Known rows, with every way that one mark hangs from another:
F[U]: -0.67  1.90 -0.49 -0.68  0.35  0.36  0.41  0.14 -0.14  1.24 -0.28  1.23  0.91  0.39 -1.68 -0.63  0.48 -1.35 -0.43 -1.05 -0.53
F[U Y[G]]: -0.91  2.05 -1.56 -1.39  2.70  3.09 -1.34 -0.13 -1.05  1.37 -0.13 -0.13  1.70  0.19 -3.81 -2.98  1.17 -1.20  1.36 -0.82 -2.57
Z[Y[F N]]: -0.91 -1.11 -0.67  2.64  3.44  1.31 -0.32  1.93 -0.13 -1.58  0.58 -2.72 -0.01 -0.80 -4.58 -0.67 -0.47  0.94 -0.05  0.08  1.72
F[U Y[N Z]]: -0.78  2.66 -0.92  0.81  4.54  2.76 -3.84  1.36 -1.96  0.95 -0.56 -1.37  0.55 -1.00 -4.91 -1.88  1.63 -0.63  0.61  0.25 -0.48
U[F[Y] G N]:  0.10 -1.51 -1.83 -1.74  0.31  0.00  1.62  1.34 -1.30  1.74 -0.52 -0.84 -2.64 -0.84 -2.08 -0.68 -0.26 -0.89  0.35 -1.92  1.42
Z[U Y]:  0.63  1.53  2.28  1.15 -1.07  0.06  0.43  0.47  0.44 -0.41  0.56 -0.09  1.35  0.29 -3.46 -1.36  0.16  2.27  1.11  0.09  1.68
Y[Z[U]]: -1.20  3.12  1.65  0.25  0.01 -0.29 -2.77  0.88 -0.16 -0.14 -0.48  0.77  0.52 -0.55 -2.92 -0.06 -0.21  2.09  1.36  0.73  0.73
U[F[Y[Z]] G N]: -0.67 -0.20 -1.50 -1.12  1.51 -0.28 -0.47  1.96 -2.25  0.83 -0.43 -0.89 -3.25 -1.40 -2.87 -0.74 -0.30 -0.19  0.94 -0.50  1.34
Y[Z]: -0.60  1.47  0.55  0.71  1.13 -0.13 -2.09  0.61 -1.04 -0.97  0.14 -0.24 -0.65 -0.56 -0.83  0.05 -0.11  0.85  0.73  1.54 -0.08
U[F N]: -0.76 -1.56 -1.37 -1.42  0.01 -0.26  1.84  1.37 -0.99  1.20 -0.37 -0.49 -1.91 -0.67 -1.44  1.42 -1.07 -0.83 -1.44 -1.49  0.74
G[Y[F]]: -0.80 -1.44 -0.82  1.70  1.87 -0.25  0.31  0.85  0.17 -0.51  0.84 -0.84 -0.84 -1.50 -2.54  0.72 -0.85 -0.36 -0.24  1.59  1.11
Y[N Z]: -0.89  1.10 -0.62  1.37  2.83  1.26 -2.73  1.94 -0.47 -0.12 -1.02 -1.87 -0.44 -0.49 -2.55  0.24  0.40  1.27  0.18  0.95  0.89
F[U[N] Y[G Z]]: -0.55  2.69 -1.86 -1.28  3.76  1.87 -2.40  0.60 -3.05  1.61 -0.76 -1.19  0.02 -0.36 -5.27 -1.62  1.29 -0.05  1.08 -0.48 -2.86
G[U]: -0.35  0.46 -1.21 -0.51  0.88 -0.51 -0.69  1.20  0.65  0.76 -0.69  1.15 -1.95  0.38 -0.41 -0.50  0.43  0.93 -0.24  0.36 -0.81
F[U Y[G N Z]]: -1.79  3.07 -2.17  0.22  5.54  4.23 -4.11  1.97 -1.55  1.29 -1.13 -2.05  1.51 -0.35 -6.19 -2.66  1.63  0.30  1.45  0.00 -1.69
Y[N]: -0.23 -0.17 -1.20  0.70  1.80  1.40 -0.64  1.56  0.34  0.76 -1.18 -1.55  0.24  0.05 -1.56  0.25  0.87  0.43 -0.48 -0.57  0.88
Y[F]: -1.94 -0.70 -0.59  0.02  1.76 -0.51 -0.86  0.29  0.20 -1.11  0.69  0.09 -0.44 -0.95 -1.47  0.29 -1.39 -0.79  0.23 -0.01 -0.09
Z[Y[F]]: -0.76 -0.93  0.60  1.81  1.78 -0.11  0.25  0.33 -0.25 -2.20  1.72 -1.09 -0.39 -0.63 -3.01 -0.91 -1.27  0.64  0.42  0.85  0.71
G[U Y[F Z]]: -1.94  0.40 -1.34  1.96  3.90 -1.20 -2.40  2.65 -0.13 -0.66  0.20  0.02 -3.39 -1.65 -3.77  0.24 -0.68  1.51  0.03  3.29  0.21
N[U[G]]:  0.62  0.29 -0.93 -1.18 -1.89 -1.54  1.51  1.37  1.30  2.01 -1.50  1.60 -0.81  0.15 -0.55 -1.24  0.71  1.17  0.55 -1.22  1.48
N[U[F]]: -1.02 -1.10 -0.43 -1.28 -0.94  0.26  1.15  1.85  0.78  1.47 -0.53  1.50 -0.93 -1.29 -1.70 -0.31 -1.29 -0.20 -0.89 -0.94  1.02
U[F G N]: -0.67 -1.17 -2.38 -1.79 -1.10 -0.91  2.97  2.27 -0.18  1.74 -1.26  0.09 -2.63  0.20 -1.31  0.61 -0.72 -0.51 -0.52 -2.08  2.13
Z[Y[F[U]]]: -1.47  1.07 -0.19  1.24  2.11  0.32  0.61  0.66 -0.75 -0.91  1.41  0.18  0.49 -0.22 -4.54 -1.46 -0.86 -0.81 -0.17 -0.06  0.24

Rows:
-0.09  0.73 -0.42  1.46  4.17  2.31 -4.33  1.09 -1.60 -0.12 -0.29 -2.67 -0.30 -1.40 -3.24 -1.27  1.17  0.79  1.09  1.06 -0.03 -> F[Y[N Z]]
-2.43 -0.52 -3.22 -0.39  3.58  2.06 -1.46  2.78  1.35  1.27 -1.74 -1.10  0.53 -0.84 -5.43 -0.92 -0.23  1.21  0.21 -1.21 -0.33 -> Y[F G N[U]]
-0.63  2.85  0.32  0.08  2.85  1.28 -3.21 -0.13 -2.18  0.32  0.51  0.32  0.30 -0.72 -3.28 -1.93  0.67 -0.98  1.10  0.67 -1.30 -> F[U Y[Z]]
-0.19  0.10  0.73 -0.09 -0.89 -0.12  2.22  1.90 -0.87  0.74  0.02 -0.55 -0.61 -0.55 -4.87 -0.09 -0.83  1.48 -0.29 -1.40  2.25 -> Z[U[F N] Y]
-1.19  3.17  0.71 -0.47  2.45  2.39 -4.49  0.67 -0.88  0.00 -0.14 -0.76  1.25 -0.82 -5.12 -2.33  0.66  2.12  3.27  0.86 -1.18 -> F[Y[G Z[U]]]
 0.38  0.92 -1.37  0.30  2.15  0.79 -2.67  2.48 -0.22  1.82 -1.77 -1.16 -1.12 -1.07 -3.75 -2.20  1.80  2.19  1.54  0.02  1.56 -> F[Y[N[U[G]] Z]]
 0.47 -0.55 -2.53  1.76  2.72  1.01 -0.08  3.34  0.95  1.92 -1.87 -1.44 -2.27 -0.32 -2.88  0.03  1.57  1.74 -1.24  1.24  1.25 -> G[U Y[N]]
-1.55 -0.30 -1.49  3.11  4.66  0.88 -2.38  2.88 -0.47 -0.72 -0.22 -2.71 -1.15 -2.06 -4.93  1.05 -0.39  1.15 -0.09  2.34  1.83 -> G[Y[F N Z]]
-0.11  2.10  1.03  0.64 -0.07  1.64  0.04  1.05  0.60 -0.16  0.07 -0.61  1.94  0.79 -4.74 -2.16  0.39  3.16  1.94 -0.03  0.67 -> Z[U Y[G]]
-1.65 -0.45 -2.77 -0.15  1.82 -0.45  0.08  3.16  1.88  1.65 -1.94 -0.12 -1.02 -0.90 -3.86 -0.62  0.01  1.00  0.14 -1.77  2.28 -> Y[F N[U[G]]]
 0.12 -1.02 -1.38  0.62 -0.23  0.83  2.78  4.31  1.24  1.75 -1.32 -0.67 -1.35 -0.21 -4.19 -2.01  0.01  1.89 -0.28 -1.34  4.10 -> Z[Y[N[U[F G]]]]
 0.33  0.79 -1.71  2.57  1.94  0.37 -0.30  3.57  0.04  0.95 -1.74 -2.29 -1.51 -0.47 -3.12 -0.05  1.43  2.26  0.51  1.94  3.31 -> U[G[Y[N Z]]]
-1.74  2.00 -0.69 -1.60 -0.98 -1.43  0.18  3.09 -0.51  1.72 -1.88  0.57 -2.19 -0.43 -4.20  0.67 -0.73  1.74  0.90 -1.31  2.81 -> Y[Z[U[F G N]]]
-0.82 -1.11 -1.64  0.52  0.89  0.41  1.36  3.13  0.67  1.21 -0.37  0.56 -3.16 -0.81 -2.18 -0.12 -0.60  0.35 -1.17  1.34  1.22 -> G[U[F] Y]
-2.30  1.63 -1.90  2.49  4.95  1.30 -2.05  3.05 -0.76  0.43 -0.60 -1.30 -0.53 -1.71 -6.53  0.33  0.05 -0.28 -0.58  1.71  1.38 -> G[Y[F[U] N Z]]
-1.70 -0.93 -1.94  0.15  2.69  0.38 -1.34  2.26  1.16  0.91 -1.26 -0.57 -0.35 -1.51 -4.09 -0.12 -0.33  0.63 -0.58 -0.96  0.91 -> Y[F N[U]]
-1.47 -0.28 -0.62  1.30  2.58  1.51 -0.07  1.07 -0.05 -1.89  1.27 -1.62  0.41 -0.14 -4.30 -1.83 -1.13  1.02  1.31  0.48 -0.36 -> Z[Y[F G]]
-0.53 -1.65 -3.17  0.48  2.69 -1.80  0.38  2.24 -0.31  1.29 -0.67 -0.68 -3.69 -1.27 -3.43  1.38 -0.11  0.83 -1.48  0.73  0.01 -> G[U[N] Y[F]]
-3.00  0.28 -3.00 -1.04  3.63  0.60 -1.78  2.07  0.93 -0.15 -0.64  0.46 -1.72  0.08 -3.40 -1.14 -0.82  0.75  0.84  0.03 -2.24 -> Y[F G[U]]
-1.23 -0.98 -2.57 -1.94  0.84 -0.80  1.04  2.70 -0.37  1.74 -1.16  0.45 -3.87 -0.23 -1.77  0.72 -0.77 -0.02 -1.75 -1.29  0.03 -> G[U[F N]]
-1.29  0.79 -3.56 -0.32  3.62  2.59 -1.56  3.24  1.25  1.65 -2.38 -1.28 -1.00  0.96 -3.35 -1.19  1.25  1.84  0.16 -0.60 -1.20 -> Y[G[U] N]
-0.28 -1.34 -1.21  0.49 -0.85  0.06  3.25  2.78  0.84  1.09 -0.56  0.08 -2.08 -0.59 -1.56 -0.12 -0.72 -0.21 -0.26  0.47  3.61 -> U[F G[Y]]
-0.02  0.84 -1.91  2.53  3.67  0.85 -2.37  3.87  0.02  1.13 -1.72 -1.62 -2.74 -0.72 -3.78  0.25  1.33  2.68 -0.61  2.71  1.23 -> G[U Y[N Z]]
-1.35 -1.18 -2.32 -0.36  3.94  2.74 -1.91  3.09  0.06  1.37 -0.84 -0.98 -2.60 -1.30 -3.69 -1.68  0.10 -0.53 -0.30 -0.60  0.43 -> G[U[F[Y[N]]]]
-2.59  2.03 -0.88 -1.74  1.06  0.97 -1.33  2.78 -0.86  1.29 -1.58 -0.19 -0.67 -0.48 -5.73  0.42 -1.09  1.87  1.03 -0.86  0.25 -> Y[G Z[U[F N]]]
